In the rows, 128 means zero.
Known rows, with every way that one mark hangs from another:
G[M[C]]: [135 121 125 120 132 138 153 134 131 125 139 116 126 127 135 132 121 127
 138 155 111 134 125 156 138 132 117 113 122 131 120 136 143 119 132 127
 119 109]
S[E[K V[A]]]: [131 142 107 136 121 135 130 135 133 120 133  86 124 133 129 122 129 125
 120 117 139 133 131 160 114 133 125 121 150 131 144 172 141 116 129 136
 142  84]
J[A[V]]: [134 123 113 127 133 137 126 125 121 124 146 137 122 125 132 138 132 129
 129 156 138 133 129 130 137 138 121 132 128 126 127 121 125 126 121 115
 130 120]
G[C[H] E[K S] M]: [174 181 130 110 123 158 137 137 156 127 135 108 124 120 134 112 150  93
 130 166 110 148 115 206 133 126 145 119 170 131 125 156 149 121 119 138
 111  71]
A[V]: [142 124 122 126 138 129 133 125 123 131 126 126 136 126 135 130 135 127
 115 150 119 133 132 122 136 135 126 138 125 130 137 125 139 125 128 126
 126 136]
G[C E]: [164 165 129 114 110 143 117 121 133 126 126 125 135 121 130 118 124 110
 128 182 106 133 121 148 118 131 143 135 149 128 122 139 137 152 116 124
 108 133]
J[A[V[W[K[E] R[L]]]]]: [151  92 100 117 107 149 132 125 119 150 150 128 137 130 140 118 122 120
 109 138 192 154 147 102 124 139  87 156 139 121 122 129  58 124  98 112
 127 123]
K[E[S] W[R V]]: [192 118 141 125 114 131 136 134 124 146 141 147 120 117 132 112 135 113
  68 153 163 111 144 161 131 109 103 118 157 126 142 122 134 147 122 122
 142 146]
A[J V[W]]: [150 108 116 117 128 130 139 120 124 139 117 130 135 145 138 132 143 139
 123 207 147 148 122  99 154 151 129 149 119 132 134 147 106 147 115 125
 121 116]
M[C[G[E[V]] H]]: [110 158 117 121 141 150 129 129 136 130 171  97 132 136 130 121 146 124
 138 125 139 138 110 163 136 133 139 139 147 130 123 164 145  95 137 119
 132  88]
M[C[G[E[K[W[V]]]] H]]: [153 145 126 108 150 155 128 134 133 118 143  97 120 125 140 104 169 124
 102 159 120 138 111 190 134 119 133 123 154 127 134 177 142 116 146 117
 145 122]
M[C]: [126 121 122 128 137 132 139 131 126 124 130 111 132 132 131 131 118 142
 128 134 121 126 127 138 136 128 125 120 116 127 129 141 131 116 135 127
 128 121]
C[G[E[S V]] H M]: [120 170 126 116 145 155 121 136 146 142 156 126 124 144 124 118 171 103
 136 120 161 127 114 179 135 126 149 139 156 131 120 155 125  96 130 131
 140  84]
V[E]: [106 127 125 123 128 138 114 128 122 130 119 132 137 134 130 131 123 132
 141 112 136 143 122 136 129 130 137 124 127 134 127 136 117 128 138 131
 115 126]
V[A E]: [100 140 117 121 123 146 110 128 125 128 122 126 140 146 141 128 118 130
 150 104 143 145 119 136 121 141 132 122 127 139 133 156  96 136 133 139
 110 127]
K[E[S V[A]] W[R]]: [162 143 125 138 120 131 137 135 135 153 165 111 120 144 134 116 121 110
  96 119 180 116 144 164 129 134 106 122 177 130 140 131 117 136 114 137
 138 100]
H[C[G[E[S]] M]]: [146 162 122 116 137 157 130 140 127 143 133 135 126 131 130 123 156 103
 127 196 134 116 120 182 132 117 132 137 146 133 120 147 118 126 124 119
 141 145]
K[E]: [127 127 126 132 130 125 135 129 131 143 133 123 127 134 127 126 127 121
 111 142 124 130 136 130 129 126 114 134 139 130 121 123 152 134 124 129
 133 129]
G[C]: [149 141 128 125 119 129 118 124 127 125 119 129 130 123 129 125 120 122
 128 153 107 126 128 138 123 138 137 125 141 126 131 128 140 146 118 129
 119 126]
E[K S V]: [148 142 121 141 141 135 130 142 138 124 142 106 132 126 123 127 132 130
 118 102 136 129 130 182 135 136 128 118 168 130 134 136 126  96 131 134
 141  83]
M[C[G[E[K V[W]]] H]]: [117 141 110 118 145 156 124 133 147 126 157  73 148 148 133 114 152 132
 144 138 148 157 104 170 141 144 130 141 162 131 125 178 111  91 133 130
 133  78]
L[R]: [119 113 130 121 139 130 133 124 136 128 133 131 122 131 119 117 135 131
 119 149 121 127 126 102 128 131 120 123 130 128 134 125 121 126 134 134
 127 126]
A[V[E[K]]]: [131 122 114 123 147 145 120 134 122 124 109 107 147 132 140 124 140 135
 125 131 116 158 122 150 138 138 139 132 133 134 137 144 128 113 142 131
 122 126]
V[A W[K R]]: [154 109 115 108  97 140 137 128 128 132 123 119 154 138 143 110 121 125
 137  94 191 141 131 100 110 151 107 135 115 132 151 153  39 140 110 137
 119 133]
V[E[K S] W[R[L]]]: [136 109 115 124 117 164  98 139 131 140 113 109 149 140 141 112 124 133
 133 102 191 162 122 146 140 125 125 127 157 127 131 161  53 101 121 138
 117 114]
J[A]: [119 125 120 130 122 136 121 128 126 121 148 139 115 127 124 136 128 131
 141 134 147 128 126 135 128 130 122 123 130 124 119 121 112 128 120 118
 132 113]
W[V]: [153 121 131 122 118 135 123 127 123 120 129 152 131 114 132 128 132 132
 112 142 127 124 130 137 120 123 118 125 127 128 135 133 126 135 130 118
 128 148]
E[K S V[A[J] W]]: [155 138 107 131 126 143 130 139 140 132 133 100 133 156 137 127 139 140
 136 146 171 147 118 157 145 166 126 126 161 137 138 177  73 126 114 143
 130  63]
M[C[H]]: [109 129 120 129 138 133 144 129 138 126 136 110 124 138 131 130 131 137
 133 116 136 133 125 144 142 121 132 121 113 126 133 152 136 102 138 130
 128  98]
E[K]: [139 128 123 131 138 133 129 137 132 121 118 101 129 127 131 120 139 133
 124 124 117 139 127 146 129 130 130 124 135 127 130 139 126 114 132 131
 137 118]

Rows:
[149 114 129 133 119 133 127 129 127 157 145 111 109 134 136 109 125 115
  90 145 156 131 147 125 128 111 108 138 159 116 114 124 122 131 114 121
 135 135]	K[E W[R[L]]]
[150 140 111 132 124 125 145 134 126 128 130  83  93 144 131 120 145 126
 106 169 145 133 132 164 131 137 138 121 156 130 141 182 145 142 127 131
 149  63]	S[E[K[W] V[A[J]]]]
[201 119 122 115  96 137 139 134 115 122 109 105  97 124 146 103 157 130
  82 191 168 132 132 148 123 118 133 116 125 125 161 191 131 153 123 119
 151 117]	S[E[K[W[R V[A[J]]]]]]
[188 131 133 123 110 139 132 133 128 145 144 140 122 129 143 111 131 112
  76 144 171 113 141 155 123 120  98 115 158 131 149 142 112 153 117 129
 137 146]	K[E[S] W[R V[A]]]
[161 185 132 115 112 152 137 129 154 133 166 129 126 123 126 126 134  90
 137 161 126 136 122 204 133 133 141 126 181 132 119 139 151 123 115 130
 103  56]	G[C[H] E[S V] M]
[159 165 126 112 132 158 125 133 155 125 113  99 124 140 133 107 165 108
 138 170 120 146 121 178 122 123 160 133 136 122 123 165 131 119 123 134
 122  98]	G[C[H M] E[K]]
[136 143 124 143 133 126 136 135 135 148 155 128 129 132 120 132 121 118
 105 123 140 119 139 164 133 130 110 128 169 133 123 120 147 118 123 131
 137  95]	K[E[S V]]
[122 150 113 125 136 153 111 142 131 126 111 108 141 143 141 122 128 129
 137  87 146 147 117 172 129 141 135 109 147 141 140 169  91 117 137 147
 123 107]	V[A E[K S]]
[195 102 116 111 112 130 164 131 116 160 118 129 142 134 138 115 140 123
  87 171 186 143 138 107 148 147 113 152 122 135 150 144  88 141 105 126
 133 116]	A[J V[W[K[E[S]] R]]]
[163 135 122 117 106 142 127 127 119 122 124 142 115 131 146 128 141 141
 119 173 139 135 123 126 127 145 131 129 112 133 138 170 104 153 121 118
 125 130]	W[V[A[J]]]
[153 128 106 135 111 161 109 139 142 137 149  90 143 146 144 112 119 130
 131  90 199 149 130 149 130 145 107 129 176 125 136 170  39  98 106 139
 125  89]	E[K S V[A W[R[L]]]]
[130 118 106 108  97 164 110 133 121 145 118 128 157 143 147 111 107 121
 139  61 213 155 127 124 118 141 112 131 141 135 142 171   4 125 114 141
 104 120]	V[A E[S] W[K R[L]]]
[146 103 113 111 129 128 146 123 123 133 118 132 159 129 134 125 130 125
 120 131 141 142 133 109 128 151 109 145 125 135 144 132  77 138 121 130
 120 131]	A[V[W[K]]]
[140 122 124 129 136 119 139 133 128 124 111  98 106 126 123 114 142 117
  96 150 125 124 135 160 125 106 130 115 151 125 140 150 163 136 137 132
 151 106]	S[E[K[W]]]
[120 160 133 102 129 152 131 129 140 134 155 122 120 127 137 114 164  96
 144 152 124 147 106 155 132 127 140 141 145 134 115 150 149 119 128 123
 122 105]	C[G[E M] H]
[150 106 107 119 125 163 110 136 126 129 127 123 152 137 140 125 134 136
 133 135 200 159 119 152 149 140 121 124 143 131 145 145  64 111 119 130
 125 112]	J[A[V[E[K S] W[R]]]]
[157 129 127 145 121 135 128 135 131 161 167 115 111 133 128 116 119 112
  84 119 175 120 150 161 135 116 104 132 191 118 119 121 121 114 113 124
 138  99]	K[E[S V] W[R[L]]]
[134 127 115 125 120 159 101 137 126 135 125  85 122 146 153 103 127 128
 125  98 166 156 129 149 123 130 130 121 158 124 130 169  68 120 127 135
 120 122]	V[A E[K[W[R[L]]]]]
[120 167 130 108 145 156 120 135 142 142 132 131 122 144 129 113 176 101
 134 132 157 128 110 165 137 117 152 136 137 132 123 160 123 108 131 133
 139 111]	C[G[E[S]] H M]
[172 124 128 122 113 128 153 139 121 148 131 127 136 118 129 110 125 111
  92  92 168 124 144 136 123 124 110 131 131 131 143 126 109 122 119 128
 142 124]	W[K[E[S]] R]
[186 116 125 119 100 148 133 137 114 146 135 147 130 105 137 108 122 115
  73 100 168 128 152 139 114 113  96 135 145 124 135 142  88 116 115 114
 136 144]	W[K[E[S]] R[L] V]
[140 177 110 124 130 164 126 141 133 141 158 123 131 143 135 127 146 103
 139 174 149 117 123 196 124 140 122 137 167 137 124 162  98 122 118 125
 136 119]	H[C[G[E[S V[A]]] M]]
[177 158 126 112 129 156 119 134 144 123 104 101 130 133 134 109 151 113
 132 185 105 141 121 173 117 131 152 129 140 124 119 155 124 133 119 131
 122 123]	G[C[M] E[K]]
[152 164 120 123 139 161 158 145 157 125 167  84 128 129 131 123 143 114
 132 135 132 148 118 224 147 126 130 116 165 132 120 163 146  80 136 133
 121  42]	G[E[K S V] M[C[H]]]
[153 174 130 115 108 150 136 124 153 128 166 119 124 123 129 124 136  95
 146 171 114 145 122 184 124 136 141 136 170 128 113 138 155 127 116 123
 101  67]	G[C[H] E[V] M]
[139 128 109 138 103 153 114 131 140 160 162 109 140 153 139 119 106 120
 117 115 204 138 140 131 128 140  89 140 178 128 127 151  64 118  99 139
 121  99]	K[E[S V[A W[R[L]]]]]
[142 152 112 139 136 142 125 143 139 123 144  98 134 137 133 125 129 128
 126  88 146 132 127 178 128 148 122 115 169 135 139 157 103 106 127 143
 136  83]	E[K S V[A]]
[175 130 114 131 106 130 144 136 124 131 132  75  97 138 137 108 147 128
 101 163 175 134 135 153 129 131 140 123 146 124 149 181 138 134 120 125
 152  72]	S[E[K[W[R]] V[A[J]]]]
[112 106 116 108 120 136 126 126 122 130 110 141 162 137 129 126 119 128
 147  95 160 152 125 124 120 145 121 133 125 138 134 140  58 141 132 135
 110 122]	V[E W[K]]
[174 115 131 105 100 149 126 136 108 127 115 164 152 104 135 114 125 126
 107  80 179 133 131 153 117 124 127 118 122 135 156 146  74 123 134 121
 124 142]	W[K R V[E[S]]]
[177 130 111 128 108 148 130 141 136 135 135  93 135 152 143 117 140 141
 130 139 202 148 121 144 145 159 128 129 150 132 147 177  61 119 108 138
 132  74]	E[K S V[A[J] W[R]]]
[110 153 121 111 140 150 129 129 134 130 148 101 128 136 134 116 150 122
 135 137 130 139 107 149 138 125 143 136 128 131 125 168 141 106 137 123
 131 113]	M[C[G[E] H]]
[177  92 109 109 105 142 142 125 110 146 119 119 135 130 147 111 136 134
 111 160 181 158 135  83 140 148 123 162 114 123 135 157  52 128 103 116
 119 121]	A[J V[W[K R[L]]]]
[153  99 116 118  91 126 147 126 123 133 132 118 145 120 119 117 118 119
 116 107 196 132 140 119 112 127 111 139 131 127 151 146  93 125 116 126
 135  99]	S[E[V[W[K R]]]]
[165 164 122 115 133 160 143 147 130 131 146 110 127 112 137 117 152  97
 124 202 104 138 114 211 136 127 121 128 177 137 120 148 143 119 125 119
 138 120]	H[C[G[E[K S] M]]]
[154 112 121 120 104 141 130 132 115 134 130 117 130 114 138 109 121 123
 116  83 165 139 143 111 115 124 122 142 122 118 129 139  76 108 117 119
 127 131]	W[K R[L]]
[115 182 111 120 138 160 126 134 141 134 174  97 134 146 137 120 140 118
 138 106 157 131 107 181 137 142 134 128 160 139 135 185 117  97 132 133
 130  77]	M[C[G[E[S V[A]]] H]]
[125 136 121 127 142 145 116 142 128 127 110 117 139 132 130 124 133 130
 128  96 137 145 119 173 138 127 141 112 148 136 135 150 112 109 142 141
 130 108]	V[E[K S]]
[139 169 130 107 142 159 133 143 146 132 146 103 120 125 136 107 172  96
 132 133 127 151 103 193 141 126 142 127 166 136 124 161 146 101 131 134
 134  85]	C[G[E[K S] M] H]
